Each row was made from one path, in order. Every step used is in the known rows, and no mark comes twice. Write each row's path.
Known rows:
bubi/pupoto/mugul/pived/remu/toti: [-0.24 -0.05  0.12 -0.02  0.11  0.06  0.16  0.05  0.00 -0.07  0.11  0.13
 -0.31 -0.18 -0.18 -0.03 -0.09  0.08  0.00 -0.41 -0.12 -0.10 -0.17  0.26]
mugul/pived/togeg/toti/remu: [-0.19  0.22  0.14 -0.03  0.05 -0.01 -0.10  0.04 -0.03 -0.42 -0.05 -0.15
  0.17 -0.01  0.06 -0.05 -0.16 -0.18 -0.14  0.20  0.09  0.05 -0.26  0.18]
remu/pived/togeg: [-0.06  0.04  0.02  0.01 -0.04  0.01 -0.02  0.10  0.05 -0.07 -0.07 -0.05
  0.26  0.27 -0.01 -0.09 -0.16 -0.14 -0.11  0.23 -0.06  0.00  0.05 -0.04]
mugul/pived: [-0.04 -0.16  0.12  0.00 -0.13  0.10 -0.16 -0.08  0.09  0.05 -0.04  0.02
 -0.01  0.10  0.12  0.03 -0.11  0.07  0.08 -0.05  0.05 -0.03  0.04 -0.10]
toti/tikol/diviz: [ 0.46 -0.20  0.00 -0.33  0.02  0.03 -0.25 -0.36  0.07  0.36  0.08  0.35
  0.21  0.06  0.32 -0.08  0.17  0.15  0.36  0.39  0.24 -0.24  0.39 -0.22]
toti/togeg/pived: [ 0.05  0.02 -0.11  0.10 -0.23 -0.26 -0.20  0.10 -0.16  0.06 -0.18 -0.22
  0.37  0.04  0.24 -0.08  0.11 -0.11 -0.04  0.10 -0.06  0.28  0.01 -0.18]
remu/pupoto/bubi/toti/togeg: [ 0.08 -0.08 -0.15 -0.14  0.05 -0.14  0.20  0.08 -0.11  0.19  0.03 -0.18
 -0.03 -0.01 -0.04  0.12  0.22  0.01 -0.05 -0.05  0.16  0.09  0.23  0.02]
bubi/pupoto/mugul/pived/togeg/toti: [-0.22  0.05  0.18 -0.04  0.08  0.22  0.04 -0.15  0.03 -0.33 -0.07  0.11
 -0.12  0.10 -0.14 -0.01  0.02 -0.07 -0.02 -0.12  0.07 -0.04 -0.19  0.08]
togeg/toti/tikol: [ 0.27  0.05  0.17 -0.31  0.16 -0.04 -0.37 -0.22 -0.06  0.30  0.06  0.18
  0.23 -0.05  0.22  0.11  0.10  0.07  0.23  0.13  0.37 -0.04  0.19 -0.11]
pupoto/mugul/pived/togeg/toti/tikol: [-0.21 -0.06  0.18 -0.18  0.08  0.15 -0.22 -0.23  0.10 -0.03 -0.09  0.24
  0.03 -0.01  0.00 -0.05  0.05  0.07  0.18  0.04  0.24 -0.06 -0.04 -0.02]
pupoto/bubi: [ 0.39 -0.19  0.09 -0.13  0.05  0.18 -0.05  0.05 -0.14  0.23  0.01  0.10
 -0.02  0.19 -0.04  0.09  0.08 -0.03  0.00 -0.01  0.04 -0.02  0.23 -0.02]
togeg/pived/remu/pupoto: [ 0.24  0.03 -0.08  0.06 -0.25  0.04  0.05  0.09 -0.02  0.03  0.10  0.01
 -0.11  0.15  0.03 -0.03 -0.05  0.04 -0.21 -0.01 -0.21  0.05 -0.06  0.04]
pived/remu/toti/togeg: [-0.05  0.10  0.02 -0.12  0.10 -0.29 -0.06  0.15 -0.06  0.12 -0.04 -0.16
  0.24 -0.22  0.18 -0.11 -0.12 -0.03 -0.10 -0.05 -0.01  0.17  0.00  0.30]
pupoto/bubi/toti/remu/pived/mugul: [-0.07  0.21 -0.20  0.26  0.15 -0.01  0.32  0.22 -0.04 -0.15  0.09 -0.17
 -0.06 -0.14 -0.34  0.15 -0.06  0.02 -0.02 -0.06 -0.10 -0.04  0.03 -0.17]
remu/pived/togeg/toti/tikol: [-0.01  0.12  0.11 -0.28  0.13 -0.04 -0.20 -0.12 -0.04  0.05  0.05  0.10
  0.29  0.06  0.06 -0.01 -0.02 -0.03  0.04  0.24  0.30 -0.04  0.10 -0.04]
mugul/pived/togeg: [-0.21 -0.11  0.13 -0.13 -0.15  0.17 -0.15  0.04  0.16 -0.14 -0.14  0.06
  0.13  0.18  0.08 -0.15 -0.22  0.03 -0.06  0.12  0.08  0.00 -0.02  0.10]
mugul/pived/togeg/toti: [-0.20  0.10  0.25 -0.27  0.03  0.10 -0.17 -0.09  0.02 -0.28  0.02  0.01
  0.21  0.11  0.08 -0.06 -0.24  0.02 -0.05  0.10  0.26  0.02 -0.12  0.17]
toti/remu/pupoto/bubi: [ 0.42 -0.04 -0.10  0.14 -0.02  0.15  0.19  0.13 -0.11  0.10  0.02 -0.03
 -0.28  0.16 -0.14  0.16  0.19 -0.17 -0.21  0.00 -0.17 -0.02  0.10 -0.04]
remu/pupoto: [ 0.34 -0.01 -0.05  0.08 -0.10  0.09  0.01 -0.08  0.09  0.23  0.01  0.05
 -0.08  0.22  0.10  0.14  0.06 -0.01 -0.01  0.04 -0.07 -0.03  0.15 -0.22]
bubi/toti/togeg: [-0.08  0.01 -0.05 -0.11  0.08 -0.32 -0.07  0.01 -0.04  0.16 -0.08 -0.22
  0.31 -0.10  0.21  0.03  0.08  0.00  0.15  0.07  0.23  0.14  0.15 -0.04]
toti/togeg/pived/remu/pupoto: [ 0.17  0.02 -0.18  0.15 -0.31 -0.08  0.09  0.12 -0.02  0.03 -0.04 -0.13
 -0.06  0.06  0.08 -0.09  0.04 -0.03 -0.28 -0.01 -0.25  0.20 -0.07  0.05]
mugul/pived/remu/pupoto/bubi: [ 0.23 -0.25  0.02 -0.05 -0.16  0.35  0.22  0.08  0.00  0.06  0.13  0.13
 -0.50  0.15 -0.22  0.02 -0.04  0.10 -0.26 -0.22 -0.15 -0.07  0.06  0.23]
pupoto/mugul/pived/togeg: [-0.31 -0.17  0.11  0.11 -0.10  0.26 -0.04 -0.04  0.20 -0.18 -0.23  0.12
 -0.06  0.18 -0.06 -0.14 -0.09 -0.03  0.05  0.00 -0.10 -0.04 -0.13 -0.03]
bubi/pupoto/mugul: [ 0.22 -0.14  0.02  0.30  0.05  0.19  0.06 -0.16  0.03  0.16 -0.18  0.19
 -0.26  0.13 -0.12  0.10  0.31 -0.15  0.17 -0.20 -0.24 -0.05  0.05 -0.29]
pupoto/mugul/pived: [-0.15 -0.22  0.09  0.28 -0.08  0.21 -0.06 -0.16  0.14  0.00 -0.13  0.09
 -0.22  0.10 -0.04  0.04  0.02  0.01  0.19 -0.19 -0.15 -0.06 -0.08 -0.23]

Which path is each row?
[-0.37 -0.04  0.01  0.11  0.05 -0.14  0.06  0.06  0.04 -0.04 -0.09 -0.12
 -0.06 -0.26 -0.01 -0.12 -0.08  0.01 -0.03 -0.27 -0.16  0.12 -0.17  0.23]
pupoto/mugul/pived/remu/toti/togeg
[ 0.18 -0.20  0.06 -0.48  0.17 -0.04 -0.13  0.00 -0.13  0.42  0.14  0.19
  0.06 -0.07  0.00  0.12  0.19  0.19  0.25  0.03  0.44 -0.14  0.39  0.00]
pupoto/bubi/toti/tikol
[ 0.20  0.27  0.09  0.08  0.18 -0.13 -0.17 -0.04 -0.14 -0.13  0.03 -0.17
  0.20 -0.05  0.14  0.14  0.00 -0.22  0.01  0.19  0.06  0.05 -0.12 -0.01]
togeg/toti/remu
[ 0.04 -0.06 -0.19  0.45 -0.20  0.02  0.16 -0.01  0.04 -0.01 -0.16 -0.06
 -0.27  0.06 -0.09 -0.07  0.18 -0.11 -0.13 -0.14 -0.45  0.15 -0.17 -0.12]
toti/togeg/pived/remu/pupoto/mugul
[ 0.02  0.26 -0.20  0.51  0.00  0.02  0.13  0.12  0.10 -0.13 -0.10 -0.15
  0.02 -0.06 -0.15  0.08 -0.11 -0.07 -0.01  0.04 -0.32  0.03 -0.04 -0.33]
toti/remu/pived/mugul
[-0.13 -0.01  0.20 -0.41  0.03  0.08 -0.31 -0.15  0.06  0.00 -0.02  0.19
  0.19 -0.02  0.13 -0.06 -0.06  0.11  0.09  0.14  0.39 -0.04  0.05  0.10]
mugul/pived/togeg/toti/tikol
[-0.30 -0.06 -0.05  0.12  0.05 -0.10  0.18  0.07  0.01 -0.06 -0.10 -0.07
 -0.22 -0.25 -0.10 -0.09  0.06 -0.03 -0.08 -0.38 -0.19  0.10 -0.16  0.24]
bubi/pupoto/mugul/pived/remu/toti/togeg
[ 0.06 -0.10  0.13 -0.55  0.03  0.10 -0.21 -0.37  0.09 -0.05  0.15  0.31
  0.24  0.02  0.24 -0.17 -0.02  0.19  0.23  0.39  0.43 -0.23  0.16  0.05]
mugul/pived/togeg/toti/tikol/diviz
[ 0.06  0.15 -0.12  0.33 -0.03  0.10  0.07  0.02  0.13  0.02 -0.05 -0.01
  0.05  0.04 -0.13  0.10 -0.15  0.09  0.07 -0.05 -0.20  0.00  0.09 -0.37]
remu/pived/mugul
[-0.17  0.28 -0.17  0.12 -0.07 -0.24 -0.05  0.19 -0.06 -0.05 -0.10 -0.16
  0.37 -0.24  0.07 -0.06 -0.10  0.16  0.04 -0.12 -0.04  0.23 -0.06 -0.18]
remu/toti/togeg/pived/mugul
[-0.22 -0.13  0.11 -0.15  0.11  0.02 -0.12 -0.05  0.07  0.20  0.07  0.26
 -0.16 -0.25 -0.03 -0.05 -0.06  0.20  0.18 -0.22  0.07 -0.12 -0.03  0.17]
pupoto/mugul/pived/remu/toti/tikol
[-0.04 -0.17  0.01 -0.27  0.01  0.13  0.28  0.10 -0.03  0.00  0.30  0.03
 -0.37  0.01 -0.23  0.10 -0.08  0.23 -0.11 -0.23  0.17 -0.14  0.09  0.29]
mugul/pived/remu/pupoto/bubi/toti
[-0.27  0.17  0.10  0.20  0.10  0.07 -0.03 -0.04  0.02 -0.45 -0.12 -0.10
 -0.01 -0.01 -0.08 -0.03 -0.05 -0.23 -0.05  0.10 -0.06  0.03 -0.36  0.07]
pupoto/mugul/pived/togeg/toti/remu
[-0.10  0.19 -0.11  0.18  0.14 -0.32  0.13  0.12 -0.11 -0.08  0.13 -0.32
  0.15 -0.03 -0.04  0.16 -0.04 -0.19  0.02  0.15  0.00 -0.05 -0.01 -0.12]
bubi/toti/remu/pived
[-0.26  0.22 -0.07  0.02  0.09 -0.21  0.14  0.21 -0.02 -0.27  0.01 -0.24
  0.28  0.05 -0.08 -0.04 -0.14 -0.20 -0.11  0.28  0.04 -0.03 -0.08  0.06]
bubi/toti/remu/pived/togeg
[ 0.12 -0.05 -0.10  0.38 -0.17  0.15  0.13 -0.03  0.05  0.00 -0.03  0.09
 -0.31  0.16 -0.14 -0.01  0.09 -0.04 -0.07 -0.15 -0.40 -0.01 -0.16 -0.14]
togeg/pived/remu/pupoto/mugul
[ 0.31  0.11 -0.13  0.29 -0.07 -0.01  0.07  0.03  0.04  0.06 -0.05 -0.11
 -0.12  0.11  0.06  0.14  0.11 -0.17 -0.11  0.12 -0.21  0.00  0.00 -0.18]
toti/remu/pupoto
[ 0.19 -0.03 -0.02 -0.52  0.04 -0.20 -0.16 -0.13 -0.11  0.16  0.32  0.28
  0.32 -0.16  0.26 -0.21 -0.03  0.25  0.20  0.26  0.24 -0.19  0.16  0.12]
togeg/pived/remu/toti/tikol/diviz
[ 0.09  0.14 -0.10  0.36  0.02 -0.16  0.05  0.10 -0.06 -0.05 -0.02 -0.25
  0.10  0.08 -0.01  0.10 -0.03 -0.30 -0.09  0.17 -0.23  0.01 -0.03 -0.20]
toti/remu/pived
[ 0.43 -0.05  0.10 -0.45  0.16 -0.02 -0.27 -0.45 -0.02  0.22  0.22  0.29
  0.27  0.00  0.32 -0.01  0.13  0.14  0.35  0.39  0.41 -0.21  0.30 -0.14]
togeg/toti/tikol/diviz
[ 0.03  0.05  0.02 -0.06  0.00  0.22  0.22  0.10 -0.10 -0.31  0.09 -0.06
 -0.26  0.15 -0.22  0.06  0.01 -0.12 -0.34  0.01  0.00 -0.03 -0.13  0.21]
mugul/pived/togeg/toti/remu/pupoto/bubi
[ 0.12  0.16 -0.14  0.09  0.06 -0.16  0.14  0.05  0.00  0.02  0.11 -0.16
 -0.07  0.01  0.04  0.19  0.09 -0.07 -0.01  0.09  0.03 -0.06  0.02 -0.09]
bubi/toti/remu/pupoto
[-0.11 -0.22  0.12  0.22 -0.09  0.26 -0.01 -0.07  0.17 -0.06 -0.08  0.13
 -0.33  0.00 -0.10 -0.10 -0.14  0.05  0.02 -0.21 -0.26 -0.05 -0.17  0.11]
pupoto/mugul/pived/remu
[ 0.00  0.16 -0.19  0.26 -0.22 -0.08 -0.08  0.12  0.01 -0.04 -0.24 -0.13
  0.26 -0.09  0.06 -0.07 -0.01  0.11  0.02 -0.03 -0.17  0.27 -0.02 -0.31]
toti/togeg/pived/mugul
[-0.03 -0.06 -0.06 -0.20 -0.09 -0.20  0.06  0.26 -0.25 -0.04  0.06 -0.16
  0.11 -0.11 -0.04 -0.14 -0.01  0.05 -0.19 -0.04  0.04  0.18 -0.02  0.31]
pupoto/bubi/toti/togeg/pived/remu
[-0.29  0.01  0.03 -0.11  0.01 -0.22 -0.02  0.15 -0.01  0.00  0.00 -0.17
  0.10 -0.26  0.14 -0.14 -0.19  0.06 -0.10 -0.17  0.01  0.15 -0.10  0.35]
mugul/pived/remu/toti/togeg
[-0.16 -0.15  0.08 -0.15  0.10  0.05  0.01 -0.03  0.02  0.18  0.05  0.31
 -0.31 -0.26 -0.12 -0.02  0.10  0.16  0.13 -0.34  0.01 -0.13  0.00  0.17]
bubi/pupoto/mugul/pived/remu/toti/tikol
[ 0.07 -0.09 -0.13 -0.15  0.03 -0.10  0.25  0.14 -0.08  0.13  0.07 -0.15
 -0.14 -0.06 -0.11  0.02  0.12  0.04 -0.17 -0.09  0.06  0.09  0.14  0.26]
pived/remu/pupoto/bubi/toti/togeg
[-0.29 -0.05 -0.11  0.36 -0.02  0.05  0.24 -0.08  0.13 -0.15  0.01 -0.09
 -0.41 -0.03 -0.17  0.15  0.11 -0.01  0.10 -0.18 -0.13 -0.12 -0.19 -0.18]
bubi/toti/remu/pupoto/mugul/pived
